Each row comes from the steps of one path. Every step used is in the known rows, and no mark comes twice. Write the path behind each row, first mark first.
Known rows
dani fasad rubo solap damil: [  9.5  -2.5   2.7   3.5   2.3  -5.5 -14.6   6.5  -5.4  12.2   7.2 -19.3
   3.1  -6.1  -4.6  12.2  14.2   8.0  -6.1]
rubo solap: [ -5.9  13.7   9.8  -4.7 -33.6  -3.8   4.7  10.6   7.3   0.7  -8.2   7.8
  14.0  13.6  -7.2  10.3  11.6  38.6   7.0]
solap dani: [ 16.8  25.2 -11.7 -16.7   5.9 -16.6  10.9  11.1  -4.7   4.9 -12.0  26.3
  -1.1   4.9  -5.9 -19.3 -15.9  14.0  -2.1]
damil dapo dani: [ 15.5 -16.5  -8.6 -12.8 -34.9  15.7  -4.2  33.1 -12.3  20.8  35.2  -9.4
 -26.9 -25.1   0.9  32.0  -4.2  24.1   0.4]
dapo damil fasad rubo solap dani: [  1.8   7.9 -14.7  -4.0   0.3  -8.5 -11.6  16.5  -3.8  -9.2 -12.7 -40.4
 -30.8  10.2 -38.0 -17.9 -32.4  60.2  -5.4]
dapo dani fasad rubo: [ 18.1  -7.3 -20.8   7.2   1.4  17.4 -15.1  33.5 -15.4  26.5  25.0 -10.7
 -18.1  -4.9  10.6  19.0  -1.4  -0.8 -26.9]
dani fasad: [  7.6  21.1  -3.8   1.2  12.3   8.8   2.6   1.0  -2.8  17.5   5.9 -13.0
   0.1   6.9   6.1   7.2   2.7   2.3 -15.4]
rubo fasad: [ 16.8  -6.4 -13.1   5.2 -14.5 -12.3 -15.2   6.8   5.9  -4.4  -5.2   5.2
  18.9  -5.8 -19.9 -10.8  17.2  27.3 -18.7]
damil fasad dani: [ 26.6  15.8 -37.1  -7.0  13.9 -16.9 -12.7  16.2  23.6  -9.4  -8.3   7.5
 -20.9   5.8 -21.3   6.9  -9.5  44.8 -26.1]
solap damil fasad: [ 28.9 -10.5  -5.4  -1.7 -10.1 -32.6   6.9  16.6 -11.7  12.4  -0.1   8.3
 -14.9 -13.7 -21.9  17.7   4.0  34.8 -14.0]
dapo dani fasad damil solap: [ 14.4   0.2 -23.3   2.2  -6.2  14.4  14.2  12.8 -12.4  34.2  29.1  23.6
  -7.1   0.5  13.7  28.2 -10.5  -4.0 -12.5]
dani fasad damil: [ -1.7  10.4  -6.3  -6.1  13.5   1.0  17.5  -8.8   4.2  15.7  27.6  29.7
  10.9  -0.7   5.3  16.5   7.2  -2.2 -16.3]
dani fasad rubo solap: [  1.2   7.9  -4.2   5.4   6.0   3.6 -19.2   6.9   4.0   8.6   7.1 -22.7
   3.1   2.0  -2.2   9.1   8.5  13.5 -12.6]
damil solap dani fasad: [ 30.2  34.1 -26.0  -2.5  17.3  -5.6   7.9  -9.1  -3.5  22.1 -21.9  -8.2
  -6.7   9.0  -5.2  -9.5 -36.0   0.9   9.4]
dani fasad rubo: [ 14.0   1.8 -17.8   6.5  24.3   5.0 -20.0   8.3   1.9  13.7  14.9 -24.7
  -6.5  -6.9  -2.6   5.8   3.5   1.0 -24.1]
fasad damil: [  1.5  -9.9 -14.1 -10.5  -6.1 -11.1  20.8  -0.6  13.3   8.1  30.6  56.9
  14.2 -10.2  -7.4  15.2   8.0  13.1 -12.1]
rubo fasad dani: [ 29.6  -2.6 -30.4  -6.0   0.6 -12.8 -24.4   2.9  22.6 -17.7 -12.2   9.5
  14.9  -5.0 -21.1 -17.9  15.6  20.8 -15.0]
damil fasad rubo: [ 20.1  -7.4 -33.5  10.7   9.0 -19.6 -25.9  26.4  12.0  -0.5   6.4  -9.5
 -22.9  -9.4 -28.2  11.9  -8.4  49.2 -39.0]
fasad damil solap dani: [ 18.2   5.4 -28.7 -12.8   3.3 -19.2  24.6 -12.6   9.9  14.7   9.8  57.4
   9.1  -7.0 -12.9   4.4 -22.5   8.2   7.4]

Which path is each row?
[-13.5  34.8  14.3 -19.4 -10.5 -14.4  19.5  -2.8   0.0   2.9  -6.8  40.9
  19.7  17.8   0.6  -1.2   0.1  20.0   8.8] | rubo solap dani fasad damil
[ 39.4  -7.0 -19.3 -11.2   2.2 -32.4  -0.7  14.7   1.1   2.4  -5.4  13.8
 -16.4 -12.9 -22.2  12.3   2.5  30.1 -11.2] | solap damil fasad dani
[ 33.9  22.4 -31.4  -3.6   5.0 -11.3   8.6  -2.5   0.9  17.2 -23.4   2.0
  -6.0   4.0 -13.0  -9.7 -36.5  12.1  13.2] | damil solap dani
[ 34.6  21.6 -35.3   0.8  23.7  -7.2  -5.9  -4.7  -1.3  20.0 -16.6 -15.7
  -9.8   0.2 -10.4 -10.6 -35.7   0.2   4.5] | damil solap dani fasad rubo
[  8.5 -29.1 -12.7  -9.2 -32.4  -8.9  -6.0   9.2   1.4   0.8  35.9  39.3
  12.1 -30.1 -16.9  13.9  17.6  25.5 -13.2] | rubo fasad damil dapo dani
[ 27.7 -26.5   7.4 -16.0 -25.3 -15.0   5.8  11.4 -16.4  18.3  22.2  -6.2
 -13.9 -37.6 -13.7  23.5  10.2  16.8  15.2] | solap damil dapo
[ 27.0 -24.1   8.3 -13.7 -26.9  -1.8   5.6  22.0 -31.1  30.2  32.0  -9.5
 -22.1 -33.6   2.1  33.5   7.6   5.2   7.9] | solap damil dapo dani fasad
[-13.6  28.5  18.1 -26.3 -18.7 -11.4  15.8  -2.3  -1.5   2.3   4.8  31.1
  10.9   4.5  -1.7   7.6  -1.5  24.8  16.3] | rubo solap dani fasad damil dapo
[  7.2 -16.4 -15.0  -1.7 -15.1 -19.8  -1.1  -4.0  13.2  -6.3  16.2  48.0
  29.7 -14.0 -21.7  -3.4  21.6  22.4 -19.9] | rubo fasad damil
[  5.6 -11.0  24.6 -15.6 -49.7 -14.6   6.2   9.5  -9.1   8.2   5.8  -0.2
   2.8 -15.9 -13.0  24.9  18.1  36.4  27.1] | rubo solap damil dapo
[ 21.7  16.6 -25.3  -6.3   3.7   6.6  10.8  -4.7  -9.2  11.7 -20.7 -44.6
 -23.8  10.6 -24.8 -26.0 -51.4  24.4  24.0] | dapo damil solap dani
[ 16.0 -13.2  -4.5   3.7 -16.7   6.5 -10.0  32.3 -23.7  26.2  20.6  -5.9
 -10.7  -7.3   8.5  23.9   9.1   4.3 -11.7] | dapo dani fasad rubo solap damil
[ 10.0  11.8 -19.2   0.3  13.4   1.8  16.4 -18.0   6.4  22.9  18.7  17.7
   7.0  -0.5   0.7  17.5  -8.2  -4.0  -5.6] | dani fasad damil solap
[ 12.9   9.0  -9.7   2.9  -7.2  20.0   2.4  28.4 -19.1  29.8  18.1  -2.5
 -13.0   5.0  17.7  20.5  -1.3   1.1 -20.1] | dapo dani fasad
[ 11.9  39.2  -4.9 -15.1  21.8  -8.9   9.9   3.9  -9.4  11.8 -11.0  10.8
  -2.2  10.7   3.1 -16.8 -15.7   0.2  -7.8] | solap dani fasad
[  7.9  -9.4   7.1  -3.3  -5.2  -2.7 -18.3   7.6  -7.4  12.4  17.8 -30.4
  -5.6 -18.5  -6.0  19.7  13.0  12.3   2.0] | dani fasad rubo solap damil dapo
[  0.4  -3.2 -16.2   4.0  -6.4  -0.8 -16.0  17.4   1.4  -7.2  -3.9 -53.2
 -29.1   7.7 -37.4  -5.8 -23.7  63.3  -9.1] | dapo damil fasad rubo solap
[ 14.8   4.5   3.1 -10.6 -26.6 -28.3   1.8  12.5   4.3  -4.3 -15.4  14.4
   0.6   4.5 -20.0  15.4  12.3  46.6   6.3] | rubo solap damil fasad dani
[ 17.8  24.1 -15.4  -9.4  30.1 -11.1  -7.4   8.1  -7.2   9.0  -4.3   1.6
  -6.7  -0.7  -2.9 -18.4 -14.4  -1.0 -14.1] | solap dani fasad rubo
[  4.9  -6.3  27.3 -13.4 -47.8  -2.8   6.8  17.9 -22.7  18.8  14.1  -5.3
  -3.7 -11.8   1.5  33.4  15.8  25.3  21.3] | rubo solap damil dapo dani fasad
[  7.5   0.7 -11.4  -5.9  -7.0 -17.0 -19.7  17.9   6.8  -4.8  -5.1   7.6
   4.1  -2.9 -16.8  -8.6  -0.6  28.5  -2.5] | fasad rubo solap dani
